Each row was made from one walk, in order. Every step used is in the known rows, and no mark comes twice. Write each row's walk.
Known rows
r > k > t > h: [-2.153  1.518 -1.382 -0.327  2.828 -0.951  0.255  0.118 -0.730  0.597
  4.382 -0.010 -0.117  4.195  1.010  0.274 -1.547 -2.600 -4.185  0.711
 -2.795 -1.209 -1.036]
t > r > h > n > k: [ 1.978  0.820 -1.752 -2.167 -2.693 -0.290 -0.387  1.808  0.829  1.053
 -2.971 -0.155  2.471  1.795  0.102  0.241  0.749 -2.119 -0.954 -0.676
  2.683 -0.690  1.292]
t > r > k: [-0.510  2.964 -0.419  0.450  2.315 -0.246  1.062 -0.482  0.404  0.191
  0.319 -0.687  1.654  5.144 -0.343  0.614 -0.067 -0.871 -5.280  0.941
 -0.284  1.591  0.222]
r > k > m > t > h: [-2.019  2.811 -1.186  0.208  2.590  1.195 -0.178  0.722  2.159  0.740
  0.701  0.718 -3.071  0.975  1.360  0.765 -1.161  1.466 -0.270 -0.332
 -3.615  0.916 -2.476]
k > m > h > n > r: [ 0.922  1.770 -1.009  0.865 -0.739 -1.333 -0.422 -0.602 -0.156 -0.932
 -0.658 -0.009 -5.239  2.557  1.320 -2.011  1.403  0.675  0.511  1.038
  1.989 -0.175 -1.632]
h > n > k > t > r: [-0.030  2.075 -1.660  0.900 -1.156  1.105  0.037  2.926 -0.913  0.241
 -1.224 -0.406  5.918  1.829 -0.346  0.536 -0.035 -0.524 -6.279 -1.424
  3.334  0.613 -0.696]
n > m: [-1.018 -1.355  0.304 -0.725 -0.340  0.389  0.250 -1.047  0.403 -0.753
 -0.080  0.840 -1.442 -3.966 -1.309  1.620  0.754  0.987 -2.837 -0.563
  0.315 -2.575  0.328]
h > n > k > m > t > r: [-0.382  3.417 -1.819  1.426 -1.173  2.912 -0.203  3.294  1.754  0.126
 -4.678 -0.124  3.243 -0.797  0.018  1.069  0.046  3.449 -2.425 -2.148
  2.468  2.646 -2.367]
r > h > n: [ 2.290 -2.569  0.126 -1.166 -1.489  0.976 -0.040 -0.834  0.620  0.807
 -4.083 -0.505 -2.030  3.161  0.900 -2.911  0.460 -2.133  1.840  1.342
  2.174 -3.826  1.072]
m > h > n: [ 1.661  0.588  0.699 -0.079 -0.805  1.118  1.108  2.085  0.953 -0.249
 -3.890 -0.579 -1.158  4.707  1.303 -2.519  2.095 -2.591  2.036  0.446
  3.614 -2.157 -0.902]
t > n > k > m > r: [-0.073 -0.457 -0.765  1.462 -1.571 -0.426 -0.571  1.570 -0.326  0.050
  0.433 -0.246  2.539 -5.902 -0.772  1.876 -0.952  2.408  6.009 -2.237
 -0.607  3.211  0.194]
k > h: [-0.197 -3.343  1.479 -0.271  0.950  0.852  0.103 -1.071 -1.904 -0.186
  2.072 -1.372  1.772  0.300 -0.693  0.590 -0.223  0.007 -0.993  2.555
 -1.939 -0.322  2.307]
k > m: [-0.748 -1.054 -0.690  2.109  1.938 -0.027 -0.214 -1.217 -0.826 -0.384
 -0.664 -0.646 -3.192 -0.894 -0.228  0.026 -0.130  2.416 -2.216  0.882
  0.691 -0.429 -1.729]
m > t: [ 0.141 -1.988  2.239  0.997  0.929  3.008  0.423  0.075  2.355 -0.267
 -2.322  0.787  1.104 -2.947 -0.244  0.173  1.280  1.128  2.452  0.152
 -1.445  1.034 -2.204]
m > h > n > k: [ 1.652  0.767  0.069 -1.746 -1.915 -0.555  0.676  3.883  0.957  0.453
 -1.621 -0.057  1.435  1.164  0.586 -0.784  2.608 -2.499  3.998 -1.410
  3.959  0.125  0.653]
r > k > t: [-1.880 -1.736  1.484  1.362  2.401 -0.197  0.448 -0.879 -1.268  0.244
  4.814 -0.344 -0.990  3.297  0.066 -1.576 -1.050  0.403 -1.115  0.179
  0.440 -0.184  0.225]
n > m > t > r: [-1.292  2.240 -0.342  0.752 -0.773  3.979  0.236  0.317  2.893 -0.358
 -2.807  1.075  2.842 -2.642 -1.034  2.835  0.614  3.267 -4.607 -0.957
 -0.181  0.689 -2.521]
m > r > h > n > k > t: [ 0.773 -3.629  0.529  0.280 -2.766  1.423 -1.010  1.102  0.299  1.190
  1.707  0.488  1.115 -0.531  0.731 -1.834 -0.884 -0.341  6.532 -1.753
  1.959  0.089  1.448]
h > n: [ 1.795 -0.915  1.265 -0.046 -0.364  1.390  0.764  0.682 -0.263  0.040
 -5.862 -0.508  0.209  1.497  0.202 -2.083  0.863 -1.942 -1.144  0.450
  2.571 -2.781 -0.192]
m > r > k: [ 0.006 -0.471  2.246  1.117  1.412  0.832  0.826 -1.221  1.352  0.291
  1.621  0.312 -1.168  1.061  0.055 -0.872 -0.529 -0.716  5.420  0.368
 -2.607  2.557  1.570]

Write each row's walk
[-1.409 -1.025  1.376  0.404  1.242 -2.005  0.658 -0.126 -2.313  0.040
  3.024 -1.851  3.537  1.904 -0.437 -0.026 -1.859 -0.239 -1.301 -0.249
  0.514 -0.872  0.168] -> r > k > t > n
[-0.619  0.092 -1.474 -0.278 -0.399 -2.607 -0.304  1.361 -1.779 -0.246
  0.595 -1.191  2.696 -4.248 -1.187  2.240 -0.459  2.240 -0.297 -1.636
  1.667  1.019 -0.379] -> t > n > k > m
[ 1.951  0.581  0.083 -0.275 -0.701 -0.540 -0.187 -1.686 -0.761 -1.142
 -3.026  0.712 -1.820 -0.310  0.097 -1.639  1.264 -0.963 -2.003  1.171
  0.463 -1.077 -0.055] -> h > n > r
[ 0.783 -0.024  0.043 -2.212 -1.195 -2.511  0.326  1.605 -1.089 -0.134
 -0.407 -0.548  6.621 -4.473 -1.812  2.953  0.727 -1.441  0.553 -1.343
  0.400  0.555  0.516] -> t > n > k
[-0.962 -2.919  0.709  0.445  0.159 -0.560 -0.249  0.495 -1.295 -0.038
  4.354  0.378  3.047 -2.219 -0.739  0.666  0.320  0.223 -0.579 -1.581
  1.028  0.881  0.134] -> n > k > t
[ 0.533 -1.019  1.143  0.813 -2.618  3.511  0.174  0.500  1.609 -0.226
 -3.964  1.042 -1.080 -4.180 -0.177 -0.664 -0.082  1.474  3.996 -1.774
  0.228 -1.832  1.297] -> h > n > m > r
[-1.814  2.611 -1.599 -0.558  2.399 -2.025 -0.461 -1.688 -0.803  0.121
  5.698  0.889 -1.678  2.818  0.987  0.691 -1.471 -2.196 -4.690  1.146
 -4.328 -0.189 -0.933] -> n > r > k > t > h
[ 1.582 -2.087 -0.965 -1.148 -0.222 -2.337 -1.135 -4.813  0.539 -0.494
  2.690  0.922 -4.823 -0.247 -0.049 -0.361  0.640 -1.281  0.710  3.066
 -2.579 -0.868  0.444] -> n > r > h
[-0.121 -1.203  0.183  3.396  0.371  2.268 -0.236 -1.388  0.737 -0.378
 -0.389  0.059 -1.937 -2.904 -0.059 -0.206 -0.729  3.327  4.095 -0.169
 -1.516  2.205 -1.068] -> k > m > r
[-0.422  1.555 -0.627  0.945  1.202 -2.255 -0.358 -1.870 -1.233 -0.317
  0.769 -0.402 -6.615  2.825  0.795 -2.456 -0.528  2.199 -0.246  0.347
  1.089  0.514  0.488] -> h > n > r > k > m
[ 2.459 -2.016  0.094 -1.631 -3.283  0.735 -0.557  1.543  1.492  1.285
 -1.858  0.646  0.206 -1.626  0.429 -0.912  0.255 -1.661  7.885 -1.162
  1.248  0.203  2.656] -> m > r > h > n > k
[ 0.142  1.288  0.789 -0.509  2.173 -2.712  0.191 -2.972 -0.392 -0.656
  3.831  0.668 -3.659  1.401 -0.321 -0.344  0.543 -0.280 -0.882  1.512
 -2.380  1.796  1.288] -> n > r > k
[ 0.931  2.140  0.139 -0.925 -0.333  3.335  0.416  2.986  2.149  0.539
 -6.706  0.772  1.058  0.897  1.442 -0.520  0.166 -2.385 -0.796 -0.147
 -0.932 -2.268 -2.438] -> m > t > h > n
[-0.120 -0.133  0.176  0.642 -0.322 -2.413 -0.683 -2.717 -2.494 -1.314
  2.752 -0.504  2.888 -2.147 -1.007  0.967 -0.990  0.267 -2.941  1.008
 -1.214 -0.358 -1.189] -> k > t > n > r
[-0.751 -0.491  0.984 -1.703  0.700 -3.438 -0.111 -2.490 -3.018 -0.503
  5.177 -1.735  1.636  1.211 -0.548  1.012 -1.740  0.182  0.015  2.450
 -3.167  1.255  3.838] -> t > n > r > k > h
[-0.721 -0.792  1.360 -1.189  1.549 -2.391 -0.294 -3.163 -2.240 -0.379
  6.599 -0.691 -1.800  1.994 -0.193  0.257 -0.961  0.324 -0.201  2.939
 -3.607  1.636  3.878] -> n > r > k > h
[ 0.101 -0.082 -1.378  0.124 -0.611 -0.447 -0.340  2.248 -1.090  0.274
 -2.171 -0.494 -1.215 -1.603  0.036 -0.683  0.448  1.558  0.280 -1.984
  3.738 -0.054  0.137] -> h > n > k > m
[-1.649  1.576 -0.699 -1.424 -0.059  2.373 -0.166  0.816  2.971  0.146
 -1.734  2.032 -0.863 -3.972  0.137  3.013  0.011  0.209 -2.666 -0.890
 -3.942 -1.825 -2.228] -> n > m > t > h
